What can hang from each mark:
Q_514: Q_413
Q_349: Q_416 Q_514 Q_995
Q_413: Q_416 Q_514
Q_512: Q_584 Q_995
Q_584: Q_349
Q_810: Q_193 Q_349 Q_413
Q_416: Q_413
Q_193: Q_416 Q_514 Q_810

Each row was made from one small tree. The marks that hang from a mark follow it in brackets, in the order of their numbers. Every link used is in the known rows. Write each row's tree.
Known rows:
Q_584(Q_349(Q_416)): -.05, .16, -.18, -.06, -.02, -.05, .06, -.29, -.02, .02, .12, .05, -.20, .00, .07, -.04, .02, .00, .05, -.13, .01, .17, -.18, .09, .24
Q_584(Q_349(Q_416 Q_514(Q_413) Q_995)): .20, .04, -.14, .14, .08, -.05, .06, -.44, .19, -.06, .13, .19, -.08, .23, .02, .11, .06, -.13, -.01, -.10, .01, .18, -.15, .08, -.05
Q_810(Q_413): -.08, -.03, .27, .05, -.01, -.08, .01, .18, -.03, .04, -.15, -.15, .07, .03, -.03, -.04, .05, .09, -.08, .04, .03, -.01, .13, .10, -.05
Q_349(Q_416 Q_995): -.03, .19, -.15, .25, .09, .08, .13, -.32, .05, -.11, -.03, .09, -.10, .14, .04, -.09, .03, -.08, -.05, .10, .16, .32, -.06, -.04, .03
Q_416(Q_413(Q_514)): -.12, .16, .11, .12, -.06, .15, .01, .46, .16, -.08, -.38, -.12, .14, .01, -.03, .13, -.17, .19, -.12, .15, .06, -.36, .21, -.05, -.08
Q_193(Q_416 Q_514(Q_413)): -.09, .10, .20, -.14, -.42, .10, -.12, .56, .10, .19, -.07, -.21, -.16, -.13, -.09, .20, -.34, .14, -.33, .02, -.11, -.49, -.01, -.19, .06
Q_810(Q_193 Q_413(Q_416 Q_514)): -.06, -.10, .34, -.18, .04, .13, -.22, .84, .17, .16, .19, -.29, .25, .01, -.11, .20, -.01, .20, -.31, -.05, -.09, -.42, .23, .20, -.24
Q_193(Q_416 Q_514 Q_810(Q_349(Q_995))): .01, -.08, -.14, -.11, -.16, -.04, -.10, .34, -.25, .21, -.08, -.08, -.08, -.32, -.10, -.21, -.13, .10, .02, .06, -.20, -.12, -.11, -.25, .05
Q_193(Q_514 Q_810(Q_349(Q_995) Q_413(Q_416))): .04, -.32, .12, -.07, .01, -.10, -.10, .47, -.19, .37, .02, -.17, -.04, -.22, -.14, -.21, .11, .14, -.04, -.02, -.19, -.04, .03, -.02, -.07
Q_514(Q_413): -.11, .09, .27, .08, -.27, -.05, -.03, .14, .05, .02, -.22, -.01, -.19, .00, -.02, .05, -.12, .18, -.12, .00, .10, -.02, .06, -.06, .04
Q_349(Q_416(Q_413) Q_995): .06, .12, -.16, .38, .24, .08, .16, -.09, .12, -.03, -.13, .00, -.09, .02, -.02, .04, -.11, -.10, -.09, .17, .09, .07, .06, -.03, .02
Q_349(Q_416 Q_514(Q_413) Q_995): .13, .08, -.03, .28, .05, .06, .11, -.24, .30, -.11, -.04, .16, -.02, .28, .02, .15, -.05, -.15, -.11, .02, .15, .05, -.11, .04, -.16
Q_512(Q_584): -.32, .08, .15, -.14, -.11, -.02, .02, -.22, -.20, -.24, -.06, .03, .01, .06, .11, -.14, .00, .00, .13, .13, .25, .15, .10, -.13, .08
Q_584(Q_349(Q_514(Q_413(Q_416)) Q_995)): .17, -.14, .04, .02, -.01, -.15, -.02, -.20, .00, -.04, .09, .12, -.12, .22, .01, .07, .17, -.02, -.05, -.07, -.01, .17, -.07, .03, -.03
Q_349(Q_416(Q_413) Q_514 Q_995): .14, .08, -.22, .35, .30, .07, .19, -.16, .28, -.17, -.15, .07, .11, .19, .02, .16, -.08, -.21, -.07, .15, .12, -.07, -.03, .05, -.15
Q_584(Q_349(Q_416(Q_413) Q_514)): .09, .07, -.24, .03, .16, -.04, .11, -.15, .17, -.02, .01, .02, .00, .04, .06, .18, -.06, -.13, .03, -.08, -.02, -.19, -.15, .18, .08
Q_413(Q_416 Q_514): -.26, .08, .16, -.12, -.23, .13, -.05, .47, .02, -.02, -.07, -.14, -.01, .09, .03, .03, .02, .23, -.20, .02, .13, -.22, .00, .04, .04
Q_584(Q_349(Q_416 Q_514)): .01, .13, -.23, -.07, .03, -.05, .08, -.35, .11, -.11, .10, .11, .00, .15, .11, .06, .04, -.12, .09, -.16, .05, .03, -.24, .18, .10
Q_512(Q_584(Q_349(Q_416)) Q_995): -.16, .10, .06, -.16, -.04, .13, .05, -.76, -.15, -.11, .28, .11, -.06, -.01, .21, -.11, .15, -.23, .24, -.07, .10, .33, .02, -.03, .32
Q_584(Q_349): -.07, .09, -.02, -.09, -.10, -.14, .01, -.22, -.16, -.07, -.06, .06, -.10, .02, .05, -.10, .08, .11, .11, -.05, -.01, .24, -.04, .00, .19
Q_512(Q_584(Q_349(Q_416 Q_514)) Q_995): -.10, .06, .01, -.17, -.01, .13, .08, -.81, -.06, -.25, .27, .15, .12, .13, .24, -.02, .17, -.33, .27, -.11, .12, .22, -.04, .04, .19
Q_193(Q_810): -.18, .09, .05, -.01, -.19, -.24, -.09, .08, -.15, .09, -.37, .04, -.08, -.20, .04, -.26, -.10, .07, .12, .08, .01, .05, -.01, -.14, .09

Which tree is each row?
-.18, .02, .19, -.20, -.13, .05, .02, -.68, -.30, -.23, .11, .11, .02, .02, .19, -.15, .21, -.13, .28, -.01, .08, .37, .15, -.12, .24 => Q_512(Q_584(Q_349) Q_995)
-.05, .01, .01, -.08, -.27, .01, -.11, .38, .08, .41, -.04, -.03, -.29, -.33, -.08, -.04, -.26, .17, -.02, -.17, -.09, -.25, -.17, -.04, .06 => Q_193(Q_514(Q_413) Q_810(Q_349(Q_416)))
.21, .03, -.32, .21, .30, -.04, .14, -.36, .15, -.12, .02, .11, .05, .17, .03, .13, .04, -.19, .04, .03, -.03, .06, -.07, .09, -.04 => Q_584(Q_349(Q_416(Q_413) Q_514 Q_995))
-.07, -.27, .17, -.22, -.11, -.11, -.15, .65, -.16, .45, .02, -.25, -.08, -.33, -.10, -.15, .02, .20, -.05, -.11, -.19, -.25, -.03, .08, .02 => Q_193(Q_514 Q_810(Q_349 Q_413(Q_416)))
.30, -.19, -.22, .03, .30, .04, .03, .34, -.03, -.13, .13, -.08, .21, -.15, -.15, .20, -.10, .00, -.01, .07, -.10, -.24, .08, .04, -.17 => Q_810(Q_193(Q_416(Q_413)) Q_349(Q_514 Q_995))
.09, -.12, -.10, .08, .01, .00, -.06, .53, -.17, .20, -.17, -.13, .03, -.38, -.13, -.09, -.14, .10, -.01, .19, -.18, -.29, .02, -.15, .00 => Q_193(Q_416(Q_413(Q_514)) Q_810(Q_349(Q_995)))
.10, -.15, -.16, .01, -.03, -.04, -.08, .56, -.18, .30, -.17, -.18, -.07, -.46, -.16, -.07, -.25, .08, -.03, .15, -.27, -.35, .01, -.25, .05 => Q_193(Q_416(Q_413) Q_514 Q_810(Q_349(Q_995)))
-.03, -.18, .29, -.15, .11, -.06, -.16, .61, .02, .18, .22, -.27, .08, -.11, -.10, .11, .01, .10, -.24, -.06, -.07, -.22, .18, .19, -.08 => Q_810(Q_193 Q_413(Q_416))
-.07, .13, -.01, -.26, -.17, .14, -.19, .62, .09, .03, .06, -.20, .10, -.16, -.09, .17, -.34, .11, -.22, .00, -.14, -.46, .09, -.14, -.06 => Q_810(Q_193(Q_416 Q_514))
-.10, -.02, .13, -.20, -.07, .05, .02, -.74, -.18, -.33, .09, .17, .19, .15, .22, -.06, .22, -.22, .32, -.05, .11, .27, .10, -.05, .12 => Q_512(Q_584(Q_349(Q_514)) Q_995)
.05, -.38, .14, .04, .10, -.24, -.04, .24, -.32, .32, .04, -.10, -.12, -.25, -.09, -.31, .23, .09, .05, .00, -.10, .21, -.01, .09, .03 => Q_193(Q_810(Q_349(Q_995) Q_413(Q_416)))
.03, .20, -.11, .33, .18, .24, .11, .13, .27, -.07, -.16, -.02, .07, .11, -.04, .12, -.11, -.01, -.16, .18, .09, -.11, .10, -.03, -.12 => Q_349(Q_416(Q_413(Q_514)) Q_995)
-.01, -.01, .26, -.15, .03, .08, -.20, .63, .21, .10, .01, -.20, .26, -.02, -.14, .18, -.15, .16, -.20, -.05, -.16, -.35, .29, .05, -.30 => Q_810(Q_193(Q_514) Q_413)
-.01, .03, -.22, .03, -.03, .02, -.01, .07, -.06, .19, -.06, .06, -.11, -.18, -.04, -.22, -.07, .06, .10, -.02, -.08, .09, -.13, -.12, -.01 => Q_193(Q_514 Q_810(Q_349(Q_416 Q_995)))
.12, .00, -.16, .05, .09, -.12, .07, -.47, -.05, -.28, -.09, .22, .13, .30, .07, -.06, .21, -.06, .15, .01, .02, .34, -.03, -.02, -.08 => Q_584(Q_349(Q_514 Q_995))
.12, .00, .13, .24, -.04, -.04, .04, -.16, .14, -.23, -.24, .17, .07, .29, -.02, .09, .03, -.02, -.05, .08, .13, .12, .07, -.07, -.25 => Q_349(Q_514(Q_413) Q_995)
.06, .12, -.23, .11, .13, -.04, .11, -.49, -.05, -.05, .13, .14, -.14, .12, .05, -.10, .12, -.08, .06, -.03, .01, .41, -.11, .01, .13 => Q_584(Q_349(Q_416 Q_995))
.04, -.10, .09, -.13, -.16, -.16, -.04, .00, .03, .04, .07, .01, -.13, .10, .03, .13, .08, .06, -.06, -.16, -.01, -.07, -.14, .13, .08 => Q_584(Q_349(Q_514(Q_413(Q_416))))
-.02, .03, .16, -.14, -.09, .12, .02, -.70, .03, -.14, .28, .15, .01, .10, .17, .09, .11, -.29, .18, -.12, .09, .13, -.02, .02, .14 => Q_512(Q_584(Q_349(Q_416 Q_514(Q_413))) Q_995)
.21, -.03, -.30, .06, .30, .11, .07, -.08, .11, -.21, .26, .14, .16, .07, -.05, .08, .05, -.04, .11, -.13, .08, .14, -.07, .18, -.20 => Q_810(Q_193 Q_349(Q_416 Q_514 Q_995))
-.05, .01, -.17, -.07, .19, -.01, .10, -.71, -.05, -.30, .25, .22, .09, .28, .14, -.05, .15, -.27, .20, .04, .16, .30, -.10, .00, -.02 => Q_512(Q_584(Q_349(Q_416 Q_514 Q_995)))
.05, -.17, .14, .08, .06, -.06, -.07, .28, -.13, .16, -.16, -.03, .16, -.09, -.12, -.24, .15, .18, .11, .06, -.09, .10, .12, .01, -.21 => Q_193(Q_810(Q_349(Q_995) Q_413(Q_514)))
